Known rows, with every step that occurs:
bunoke, poku: [ 0.32  5.18  2.60  0.24 -0.91  3.72 -1.45  0.86 -1.02 -0.42  2.40 -0.49
  8.62  1.09 -0.51  2.48 -1.96  2.39  0.71 -2.10  1.95 -1.96 -1.34  1.64
 -2.67  0.35]
gemuz, guga, doli, duki, vokor: [-3.68  5.78  2.23  0.96  4.67 -2.88 -1.30 -0.85 -5.77 -3.51 -0.82  1.05
  8.16  2.68 -0.05 -2.74 -3.15  1.55  0.26  0.01  6.93 -2.17 -1.80 -1.66
  0.45  3.42]
punet, guga, doli, duki: [-0.77  4.41  1.93  0.15  1.79 -2.38  0.42  1.62 -5.06 -3.49  0.13 -1.66
  7.13  4.55 -2.06 -1.25 -3.92  2.07  0.18  1.42  5.10 -2.09 -3.30 -0.18
  1.48  3.41]
poku, bunoke, punet, guga: [-0.20  3.63  2.27 -1.01 -0.97  2.12  1.56  1.18 -1.51 -2.00  5.19 -0.56
  5.29  3.26 -2.32 -1.54 -2.22  6.16  2.25 -1.58  1.84 -3.49 -0.98  0.53
  2.73  0.45]
niveg, repaged: [ 0.06  5.46  1.33  0.25 -0.68  0.07 -2.34  0.30  0.76 -1.99  1.81  1.26
  6.77  0.26 -0.79  2.42 -1.13  0.44 -0.34  0.38 -1.03 -1.92 -2.06  3.80
 -0.68  4.17]
gemuz, guga, vokor, bunoke, poku: [ 0.21  5.44  3.36  0.73 -0.19  4.98  1.43  0.08 -3.74 -1.87  2.48 -0.68
  6.61  0.46 -0.18  2.57 -0.53  2.73  0.99 -3.05  4.81 -3.53  0.40 -0.12
 -3.34  0.59]
guga, doli, duki, vokor: [-2.93  4.82  1.95  0.80  4.42 -4.36 -1.49 -0.64 -5.68 -3.27 -0.52  0.29
  8.08  2.58 -0.30 -2.80 -3.46  1.82 -0.24  0.40  6.52 -1.67 -2.25 -1.45
  0.28  3.25]
nefoz, bunoke: [ 0.69  3.65  0.05  0.78 -0.76 -1.62  0.43 -1.35 -1.45 -1.87  5.95 -0.69
  6.60  2.40 -0.89  0.08  0.07  1.76 -0.17 -1.16  2.32 -1.55 -2.85  3.16
  1.16  2.14]
gemuz, guga: [-2.81  7.68  1.55  0.41  1.05  4.42 -0.94 -0.68 -1.87 -2.93  1.39  2.14
  7.20  1.77  0.17  1.70 -0.58  0.69  2.01 -1.41  3.13 -2.98  0.36  0.63
  1.71  2.71]
gemuz, guga, doli, bunoke, niveg, repaged: [ 0.09  4.78  3.51  1.51 -1.83  0.88 -0.99  0.31 -0.86 -2.78  1.67  0.89
  5.54  0.27 -0.86  4.82 -0.33  0.51 -1.12 -0.97 -0.61 -2.62 -1.98  4.08
 -3.03  3.87]
guga, vokor, bunoke, niveg, repaged: [ 0.86  4.56  2.98  0.91 -1.97  0.38 -0.22  0.52 -0.63 -2.89  3.29  0.20
  5.31 -0.08 -0.80  3.83 -0.19  1.81 -1.14 -0.69 -0.15 -2.77 -1.81  3.16
 -3.54  3.54]
nefoz, bunoke, niveg, repaged: [ 0.97  4.35  2.32  1.03 -2.82 -0.53 -1.18  0.24  1.28 -1.76  4.95  0.51
  6.53  0.70 -1.00  3.13 -0.15  1.73 -1.27 -0.57 -1.63 -1.91 -3.42  5.29
 -3.02  3.51]
nefoz, bunoke, poku: [ 1.17  4.20  2.12  0.79 -1.65  2.35 -0.02 -0.10 -0.88 -0.11  5.04 -0.93
  8.28  1.62 -0.69  1.49 -0.83  2.78  0.25 -2.49  2.22 -1.89 -2.54  3.03
 -2.82  0.36]
gemuz, guga, doli: [-1.74  6.68  3.05  0.79  1.43  4.35 -0.31  0.18 -4.34 -2.53  0.75  0.13
  6.35  3.81 -0.93  2.22 -1.09  0.31  0.21 -0.61  4.44 -2.22  0.65  1.66
  0.95  3.14]
guga, vokor: [-0.91  4.90  0.98 -0.69  1.18  0.63  0.65  0.64 -3.70 -3.54  1.60 -1.52
  7.71  3.54 -1.74  0.64 -1.10  1.47 -0.15 -0.55  3.89 -3.68  0.57 -0.52
  1.04  3.46]
duki, vokor: [-2.89  5.36  0.99  0.50  3.31 -2.19 -1.73 -1.20 -3.32 -2.97  1.22  1.31
  7.46  1.19  0.37 -1.44 -2.24  1.93  0.54 -0.62  4.45 -1.99 -1.12 -0.60
  0.65  2.36]
duki, vokor, bunoke: [-0.99  4.52  1.60  1.35  2.56 -1.78  0.60 -2.07 -5.27 -3.69  2.33  0.52
  3.95 -0.82  1.00  0.10 -0.81  2.37  0.62 -1.41  5.78 -2.15 -0.66 -1.06
 -0.27  1.49]
gemuz, bunoke, punet: [ 0.41  4.29  4.53  1.01  0.16  4.02 -0.30  0.28 -0.86 -0.40  3.78  0.21
  7.22  0.88 -0.37 -1.85 -0.59  2.77  1.18 -3.66  1.44 -3.01 -1.04  2.03
  0.34  0.12]
punet, guga, vokor, bunoke: [ 0.34  4.10  1.30  0.27  0.90  0.66  3.91 -0.05 -5.53 -4.94  3.01 -1.61
  3.37  1.64 -1.03  0.73 -0.60  2.98  0.98 -0.89  5.59 -4.15  0.12 -1.17
  0.68  2.19]
vokor, bunoke, punet, guga: [ 0.70  4.84  2.38 -0.33 -0.20  2.52  2.90  1.24 -2.26 -3.17  4.74 -0.75
  3.52  2.17 -1.46 -1.78 -2.10  5.03  2.85 -1.55  2.81 -3.84 -0.97 -0.06
  1.61  0.53]
bunoke, punet: [ 0.77  5.49  3.34 -0.33 -0.03  2.41 -1.52  0.40 -0.71 -0.57  3.98 -0.37
  6.70  1.38 -0.87 -1.40 -1.57  3.45  1.28 -2.73  1.12 -2.33 -0.02  0.51
  0.55  0.46]
niveg, bunoke, vokor: [-2.86  4.91  3.19  0.69 -0.67  1.15  0.30  0.74 -2.66 -2.21  4.31  0.42
  7.39  0.65 -1.23 -1.46  0.75  2.46  0.78 -2.48  1.14 -4.27 -0.24 -0.62
  2.04  0.93]
niveg, bunoke, punet, guga, doli, duki: [-0.63  3.89  3.15  0.33  1.25 -1.50  1.02  1.52 -4.58 -3.02  1.23 -1.35
  6.90  3.58 -2.11 -2.09 -3.14  2.74  0.55  0.26  4.07 -2.54 -2.98 -0.04
  1.68  2.64]
vokor, bunoke: [ 0.69  4.37  1.33  0.97  0.42 -0.01  0.67 -1.21 -4.09 -3.19  3.03 -0.37
  3.69 -0.55  0.40  2.21 -0.27  1.90  0.62 -1.28  3.99 -1.93 -0.76  0.23
  0.06  1.25]

Rows:
[-2.79  3.76  2.84  0.36  3.68 -3.71 -0.47 -0.40 -5.72 -2.78  0.97  0.05
  7.55  3.14 -1.06 -3.94 -3.54  4.18  0.20 -0.41  6.45 -2.39 -1.97 -1.82
  0.99  2.37]	poku, bunoke, punet, guga, doli, duki, vokor
[-1.50  4.39  3.37  0.98  0.42 -0.11  1.45  1.15 -5.81 -3.43  2.02 -1.55
  5.38  2.85 -2.11 -1.03 -0.77  2.21  0.25 -2.05  4.11 -4.77 -0.20 -1.45
  1.26  1.55]	punet, guga, doli, bunoke, vokor
[-0.42  2.21  2.85  0.23 -3.00 -0.03 -1.67  0.08 -1.67 -1.26  5.11 -0.64
  7.15  1.83 -1.33  4.31 -0.71  4.89 -1.06 -2.01  0.88 -1.50 -1.66  2.04
 -1.17  0.58]	poku, bunoke, niveg
[ 1.43  3.79  4.28  0.66  0.34  1.11 -0.17 -0.15 -3.64 -1.51  2.40 -1.30
  5.00  1.17 -1.24  0.05 -0.99  2.40  0.31 -3.28  2.31 -2.63  0.24  0.54
  0.20  0.75]	guga, doli, bunoke, punet
[ 0.04  4.33  3.73  0.19  0.11  3.21  2.19  1.76 -3.63 -2.47  3.27 -1.43
  4.82  4.02 -2.39 -0.27 -1.74  3.04  0.79 -0.71  2.69 -2.93 -0.51  1.96
  1.68  1.68]	niveg, bunoke, punet, guga, doli
[ 1.02  4.55  3.11  0.68 -0.39  3.63  1.18  0.36 -3.69 -1.65  2.69 -1.46
  6.59  0.43 -0.40  2.46 -0.91  2.92  0.42 -2.69  4.39 -3.15 -0.21  0.10
 -3.53  0.40]	guga, vokor, bunoke, poku
[-0.26  4.84  2.52 -0.06  1.21  0.31  2.80  0.94 -3.37 -3.60  3.73 -0.52
  4.17  2.18 -1.23 -3.57 -2.86  5.31  2.77 -1.27  4.27 -3.91 -1.79 -1.27
  1.30  0.91]	doli, duki, vokor, bunoke, punet, guga
[-0.18  4.25  1.91 -0.82  0.81  1.33  3.47  1.48 -4.12 -4.41  2.51 -2.09
  5.73  4.05 -2.64 -1.34 -1.66  3.48  1.28 -1.41  3.95 -5.36  0.50 -1.22
  1.71  2.47]	doli, bunoke, punet, guga, vokor
[ 1.24  4.67  3.00  0.98 -0.87  3.58  0.12  0.06 -2.71 -1.01  3.01 -0.76
  6.26 -0.50  0.15  2.94 -1.09  2.90  0.75 -2.61  3.39 -2.08 -1.06  0.94
 -3.45 -0.20]	vokor, bunoke, poku
[-0.39  5.07  1.88 -1.18  0.78  2.29  3.03  1.87 -3.26 -3.91  3.10 -1.89
  6.45  4.65 -2.64 -1.89 -1.94  3.81  1.43 -1.03  3.77 -5.12  0.56 -1.09
  1.70  2.57]	bunoke, punet, guga, vokor
[-2.61  5.01  2.67  0.52  4.17 -3.34 -0.33  0.07 -5.40 -3.25  0.38  0.08
  7.43  3.11 -0.80 -4.30 -3.87  3.13  0.61 -0.08  6.40 -2.49 -2.13 -1.84
  0.55  2.71]	bunoke, punet, guga, doli, duki, vokor
[ 0.61  3.77  2.95  0.80 -1.62  0.97  2.57  0.92 -3.69 -4.09  4.53 -1.82
  4.39  1.76 -0.99  2.95 -0.77  3.98 -0.03 -1.64  3.37 -3.54 -1.08  0.27
 -2.44  1.21]	punet, guga, vokor, bunoke, niveg
[ 1.54  4.90  3.79  0.38  0.05  2.18  0.01 -0.43 -2.41 -1.29  4.64 -0.54
  4.33 -0.14 -0.21 -0.90 -0.65  3.84  1.33 -3.32  2.63 -2.50  0.31 -0.22
 -0.25 -0.11]	vokor, bunoke, punet
[ 0.15  3.82  3.59 -0.22  0.05  2.67  1.38  1.55 -4.11 -1.87  3.41 -1.76
  5.01  4.88 -2.75 -0.03 -2.20  4.12  0.36 -0.65  3.62 -2.57 -0.27  1.65
  1.68  1.59]	poku, bunoke, punet, guga, doli
[-0.38  5.62  4.86  0.97  2.40  1.41  0.35 -0.92 -4.63 -1.95  2.92  0.26
  4.85  0.56  0.06 -2.87 -1.29  3.79  1.39 -3.15  5.48 -2.89  0.39 -1.69
 -0.57  0.75]	gemuz, guga, doli, duki, vokor, bunoke, punet
[-1.09  4.10  2.08  1.39  3.20 -2.99  1.91 -1.11 -6.91 -4.44  1.40 -0.23
  3.87  0.74  0.15 -1.44 -2.08  2.92  0.68 -0.39  7.35 -2.52 -1.78 -1.76
 -0.11  2.11]	punet, guga, doli, duki, vokor, bunoke
[ 0.41  4.76  4.58  0.80  2.13  0.08  0.20 -0.71 -4.60 -1.72  3.20 -0.55
  4.81  0.54 -0.18 -2.94 -1.59  4.04  0.88 -2.86  5.02 -2.49 -0.10 -1.52
 -0.79  0.49]	guga, doli, duki, vokor, bunoke, punet
[ 0.49  4.12  2.10 -0.31 -0.21  1.36  2.53  1.23 -2.26 -3.43  3.47 -0.84
  4.26  2.41 -1.85 -1.43 -2.27  4.19  2.57 -1.71  2.07 -4.09 -1.31  0.27
  2.09  0.85]	doli, bunoke, punet, guga
[-0.02  4.77  3.78  0.46  1.61  2.11  2.34  1.15 -5.11 -2.93  2.77 -1.51
  3.95  3.93 -1.81 -1.19 -2.40  3.51  0.77 -0.67  5.15 -2.90 -0.25  0.60
  0.63  1.74]	duki, vokor, bunoke, punet, guga, doli
[ 0.52  5.75  4.13  0.19  0.71  3.81  1.37 -0.40 -3.45 -2.17  4.06 -0.51
  4.78  0.84 -0.53 -1.26 -0.12  3.67  1.58 -3.72  4.00 -3.89  1.69 -1.38
 -0.16  0.75]	gemuz, guga, vokor, bunoke, punet
[ 0.92  4.53  2.94  0.41 -0.53  3.97  2.39  0.84 -3.76 -2.24  3.04 -1.60
  6.03  1.04 -0.83  2.00 -1.26  3.57  1.03 -2.39  4.52 -3.67 -0.45 -0.06
 -3.06  0.40]	punet, guga, vokor, bunoke, poku
[ 0.87  3.98  3.02  1.29 -1.98  0.54  0.30  0.10 -2.72 -2.86  4.49 -0.90
  4.59  0.29 -0.06  3.94 -0.54  3.27 -0.29 -1.93  2.29 -2.00 -1.70  1.30
 -2.82  0.68]	vokor, bunoke, niveg
[ 0.40  4.93  3.49 -0.07  0.53  3.12  1.60  1.99 -3.76 -2.36  2.79 -1.84
  4.93  4.83 -2.47 -0.42 -2.59  3.07  0.71 -0.38  3.53 -2.74 -0.41  1.60
  1.25  1.87]	bunoke, punet, guga, doli
[-2.91  4.28  2.99  0.76  3.79 -3.17  0.29 -0.18 -5.24 -3.40  0.86  0.51
  7.29  2.24 -0.70 -4.17 -3.10  3.13  0.69 -0.47  5.64 -2.69 -2.22 -1.40
  1.03  2.40]	niveg, bunoke, punet, guga, doli, duki, vokor
